Every row comes from one small tree of marks. Brackets hold a mark, then the marks that hang from it, in alphabetical order. Every link used is in the known rows. Which tree was each row made from?
Known rows
[bepa [komiz [migu telode]]]: [-0.16 -1.11  0.56  0.86  0.66  0.11  1.71  0.10  0.51  1.00 -3.23 -1.59
 -0.04  2.21  0.49 -0.82  0.17 -1.89 -1.30]
[komiz migu]: [-1.20 -1.47  0.21 -0.11 -0.29 -0.30  0.53  0.55 -0.09  0.17 -1.54 -3.40
 -0.59  0.83 -0.73 -1.21  0.27 -2.07 -1.02]
[bepa [komiz larek mabu [migu telode]]]: [-0.61 -1.17  0.39  4.60  0.51 -0.91  2.77 -0.32 -0.17  0.57 -3.45 -1.33
 -0.07  3.84  2.01 -0.80  0.45 -3.18 -1.97]
[migu [komiz tunama] telode]: [-1.93 -2.13  0.09  1.93  0.76 -1.59  0.67  0.02  0.72  0.84 -1.63 -2.11
 -0.79 -0.44  2.71  0.64  1.25 -0.45  1.40]
[bepa [komiz larek]]: [-0.54 -1.64  0.54  1.89  0.40 -1.03  0.93 -0.73 -0.62  0.22  0.84 -0.09
  0.14  2.15  0.09  0.35  0.53 -1.44 -0.51]
[komiz larek tunama]: [-1.65 -1.94 -0.21  2.64 -0.03 -2.00  0.38 -0.75 -0.54 -0.22  1.24 -1.58
 -0.71  1.29  1.85  0.63  0.75 -1.78  0.58]
[komiz larek mabu]: [-1.70 -1.38  0.10  3.47 -0.15 -1.28  1.10 -0.47 -0.47  0.19 -0.42 -1.44
 -0.53  2.27  0.88  0.17  0.92 -2.38 -0.48]
[bepa [komiz larek mabu migu tunama]]: [-1.76 -1.65  0.29  6.12  0.20 -1.66  2.62 -0.66 -0.86 -0.27 -1.31 -3.47
 -0.23  1.68  2.16 -1.17  0.37 -4.65 -1.38]
[tunama romav]: [-1.18 -2.43  0.31 -2.59  0.40  0.11 -0.02  0.53 -0.24  0.07 -0.24 -2.00
 -0.36  1.26 -0.46  0.59  0.72 -1.67 -0.02]
[migu [komiz larek tunama]]: [-2.27 -2.71  0.00  2.94  0.22 -2.70  0.50 -0.14 -0.69 -0.45  1.05 -2.41
 -0.67 -0.12  2.31  0.42  1.17 -1.02  0.93]
[tulo [komiz [tunama romav]]]: [-2.19 -3.66  1.44  0.33  0.12 -0.39 -0.21 -0.06  0.29  0.24  0.34 -3.79
 -0.76  1.02  1.27 -0.15  0.67 -1.55  0.31]
[telode [migu [komiz larek mabu tunama]]]: [-2.95 -2.78  0.30  4.89 -0.27 -1.91  1.07  0.00 -1.48  0.03  0.05 -4.95
 -0.94  1.42  3.39 -0.39  1.14 -2.56  0.30]
[komiz tunama]: [-1.85 -1.62  0.04  1.52  0.19 -0.93  0.15 -0.46  0.20  0.41  0.32 -2.67
 -0.72 -0.30  0.86  0.42  0.69 -1.76  0.97]
[komiz mabu migu tunama]: [-2.44 -1.35  0.08  4.11 -0.12 -0.90  1.58  0.00 -0.02  0.14 -2.31 -5.11
 -0.86  0.09  1.38 -1.32  0.49 -4.21 -0.66]
[bepa [komiz larek mabu tunama]]: [-1.83 -1.58  0.41  6.11  0.50 -1.65  2.04 -1.30 -0.52  0.23  0.06 -1.67
 -0.12  1.28  2.20  0.27  0.75 -3.62 -0.06]
[bepa komiz]: [-0.74 -1.37  0.74  0.82  0.61  0.06  0.80 -0.46  0.13  0.88 -0.11 -1.00
  0.11  0.44 -0.81  0.12  0.50 -1.63 -0.20]
[romav tunama]: [-1.43 -2.15  0.02 -1.69 -0.23 -1.18 -0.36 -0.40  0.61  0.07 -0.20 -1.25
 -0.85 -0.22  1.11  1.64  1.07 -0.85  1.04]
[radin musip [romav tunama]]: [-1.75 -2.51  1.10 -3.38  0.41 -1.90 -0.87  0.10  1.29 -0.44  0.05 -1.82
 -0.11 -0.10  0.99  1.73  1.03 -0.71 -0.19]
[migu [komiz larek mabu] telode]: [-1.72 -1.87  0.10  3.94  0.55 -1.90  1.60  0.01 -0.02  0.56 -2.35 -0.90
 -0.61  2.11  2.69  0.57  1.50 -1.03  0.06]
[bepa [komiz migu]]: [-0.69 -1.40  0.70  0.83  0.30  0.07  1.34  0.18 -0.18  0.38 -1.53 -2.76
  0.00  0.76 -0.87 -1.39  0.08 -2.56 -1.39]
[radin romav]: [-1.56 -2.12  0.30 -2.07 -0.07 -0.07 -0.23  0.53  0.45  0.16  0.77 -2.43
  0.36  2.27 -0.62  1.30  0.73 -2.00 -0.68]
[radin [romav tunama]]: [-1.74 -2.92  0.09 -3.54 -0.38 -0.99 -0.60  0.18  0.83 -0.36  0.77 -1.87
  0.07  1.60  1.11  2.74  1.12 -1.71  0.14]
[telode [migu [komiz tunama]]]: [-2.55 -2.76  0.46  1.31 -0.06 -0.86 -0.08  0.41 -0.74  0.48  0.33 -5.36
 -0.88 -0.42  1.89 -0.45  0.89 -1.41  0.97]
[bepa [komiz larek mabu]]: [-1.18 -1.36  0.58  4.44  0.43 -0.95  1.84 -0.87 -0.54  0.41 -0.41 -0.78
  0.02  2.15  0.67  0.07  0.73 -2.94 -0.83]

Which tree is each row?
[-2.34 -3.11  0.22  2.47 -0.25 -1.91  0.18  0.15 -1.51 -0.15  1.36 -4.29
 -0.85  1.30  2.85 -0.16  0.91 -1.20  0.58] | [telode [migu [komiz larek tunama]]]
[-1.60 -1.52 -0.03  3.47 -0.42 -1.27  1.64  0.17 -0.79 -0.29 -1.77 -3.10
 -0.61  2.55  0.79 -1.20  0.50 -3.43 -1.67] | [komiz larek mabu migu]
[-1.30 -0.85  0.09  2.56  0.09 -0.13  1.81  0.33  0.65  0.99 -4.46 -2.99
 -0.70  2.24  1.23 -0.97  0.54 -2.68 -1.28] | [komiz mabu [migu telode]]
[-1.95 -2.40  1.35  4.75 -0.73 -1.06  1.21 -0.04 -0.23  0.08 -1.74 -4.11
 -0.83  3.27  0.97 -2.04  0.44 -2.52 -2.16] | [tulo [komiz larek mabu migu]]
[-1.31 -2.66  0.64  0.15  0.99 -0.27  0.96 -0.26 -0.36  0.12  0.33 -2.18
  0.05  0.38  0.88  0.53  0.59 -2.95  0.35] | [bepa [komiz [tunama romav]]]
[-2.38 -2.16 -0.09  5.54  0.59 -2.61  1.78 -0.41  0.00  0.35 -1.85 -1.87
 -0.83  1.25  4.28  0.71  1.46 -1.70  0.75] | [migu [komiz larek mabu tunama] telode]
[-2.61 -2.61  1.12  6.41 -0.69 -1.73  1.41 -0.46 -0.23 -0.08 -1.32 -5.00
 -1.02  2.33  2.55 -1.83  0.42 -3.16 -1.40] | [tulo [komiz larek mabu migu tunama]]
[-1.21 -2.53 -0.11 -0.70  0.48 -0.55  1.16  0.68  0.09  0.04 -2.83 -3.39
 -0.71  1.98  2.45 -0.14  0.46 -2.64 -0.39] | [komiz [migu telode] [tunama romav]]
[-2.55 -2.20  0.77  2.17 -0.17 -0.13  0.60  0.65 -0.72  0.83 -1.32 -5.06
 -0.74  0.68  0.89 -0.86  1.09 -1.96 -0.16] | [telode [migu [komiz mabu]]]
[-1.72 -1.41 -0.34  5.27 -0.04 -1.94  2.22 -0.33 -0.11  0.17 -3.05 -2.86
 -0.87  3.00  3.73 -0.47  0.60 -3.42 -0.88] | [komiz larek mabu [migu telode] tunama]
[-2.85 -3.48  0.13  3.03  0.52 -2.24  1.45  0.31 -1.13 -0.76 -0.25 -3.35
 -0.63  0.73  3.08  0.59  1.47 -3.09  0.47] | [migu [komiz larek mabu [tunama romav]]]
[-2.23 -1.73 -0.19  5.15 -0.34 -1.92  1.80 -0.25 -0.79 -0.49 -1.41 -4.14
 -0.83  1.69  2.38 -1.10  0.56 -4.11 -0.97] | [komiz larek mabu migu tunama]
[-1.95 -1.52  0.36  2.84  0.75 -0.86  1.35  0.29  0.80  1.18 -3.32 -1.99
 -0.66  0.44  1.81  0.23  1.44 -1.09  0.37] | [migu [komiz mabu] telode]
[-1.68 -2.86  0.45  0.61 -0.32 -1.22  0.01  0.57 -1.57 -0.02  0.82 -3.33
 -0.61  2.14  1.28 -0.28  0.89 -0.52 -0.16] | [telode [migu [komiz larek]]]
[-1.70 -2.43 -0.15  3.12  0.56 -2.63  0.91 -0.24 -0.04  0.24 -0.65 -1.17
 -0.75  1.29  3.76  0.87  1.27 -0.37  1.12] | [migu [komiz larek tunama] telode]
[-2.84 -3.32  1.53  2.89  0.10 -0.30  0.65 -0.23  0.29  0.48 -0.88 -4.56
 -0.85  1.08  1.91 -0.37  0.81 -2.76 -0.01] | [tulo [komiz mabu [tunama romav]]]
[-1.66 -3.53 -0.12  0.60  0.86 -2.31  0.94  0.36 -0.50 -0.33 -0.69 -1.34
 -0.56  1.92  3.87  1.31  1.34 -0.89  0.86] | [migu [komiz larek [tunama romav]] telode]
[-2.03 -2.87  1.14  3.74 -0.29 -1.81  0.01 -0.94  0.00  0.16  1.25 -2.53
 -0.88  1.94  2.05 -0.27  0.62 -0.82  0.14] | [tulo [komiz larek tunama]]
[-2.25 -4.18  0.30 -0.05  0.01 -1.56  0.21  0.74 -2.04 -0.72  1.22 -4.51
 -0.73  1.98  3.02  0.14  0.97 -1.83  0.38] | [telode [migu [komiz larek [tunama romav]]]]
[-2.60 -1.75  0.16  4.55  0.77 -1.57  1.54 -0.11  0.82  1.01 -2.84 -2.89
 -0.83 -0.39  3.33  0.41  1.48 -1.85  1.09] | [migu [komiz mabu tunama] telode]
[-1.31 -2.75  1.30  2.20 -0.73 -1.10  0.40  0.11 -0.37 -0.10 -0.56 -3.28
 -0.73  3.16  0.40 -1.83  0.18 -1.06 -1.81] | [tulo [komiz larek migu]]
[-1.55 -3.14 -0.21  0.24 -0.11 -1.65  0.95  0.52 -1.34 -1.17 -0.18 -3.52
 -0.60  2.31  1.95 -0.44  0.40 -3.30 -0.83] | [komiz larek migu [tunama romav]]
[-1.02 -2.89 -0.32  0.43  0.29 -1.62  1.38  0.40 -0.68 -0.56 -1.85 -2.41
 -0.67  3.61  3.30  0.08  0.48 -2.52 -0.68] | [komiz larek [migu telode] [tunama romav]]
[-1.10 -1.16 -0.14  3.68 -0.05 -1.22  1.99  0.05 -0.14  0.35 -3.56 -1.85
 -0.68  3.91  2.17 -0.68  0.62 -2.68 -1.58] | [komiz larek mabu [migu telode]]
[-1.98 -3.96  1.19  1.33 -0.05 -1.46  0.00 -0.32 -0.48 -0.34  1.22 -2.86
 -0.72  2.75  2.20  0.16  0.69 -1.46 -0.01] | [tulo [komiz larek [tunama romav]]]
[-3.21 -2.44  0.53  3.78 -0.15 -0.76  0.81  0.26 -0.70  0.68 -0.85 -6.03
 -0.95 -0.34  2.54 -0.76  1.09 -2.65  0.62] | [telode [migu [komiz mabu tunama]]]
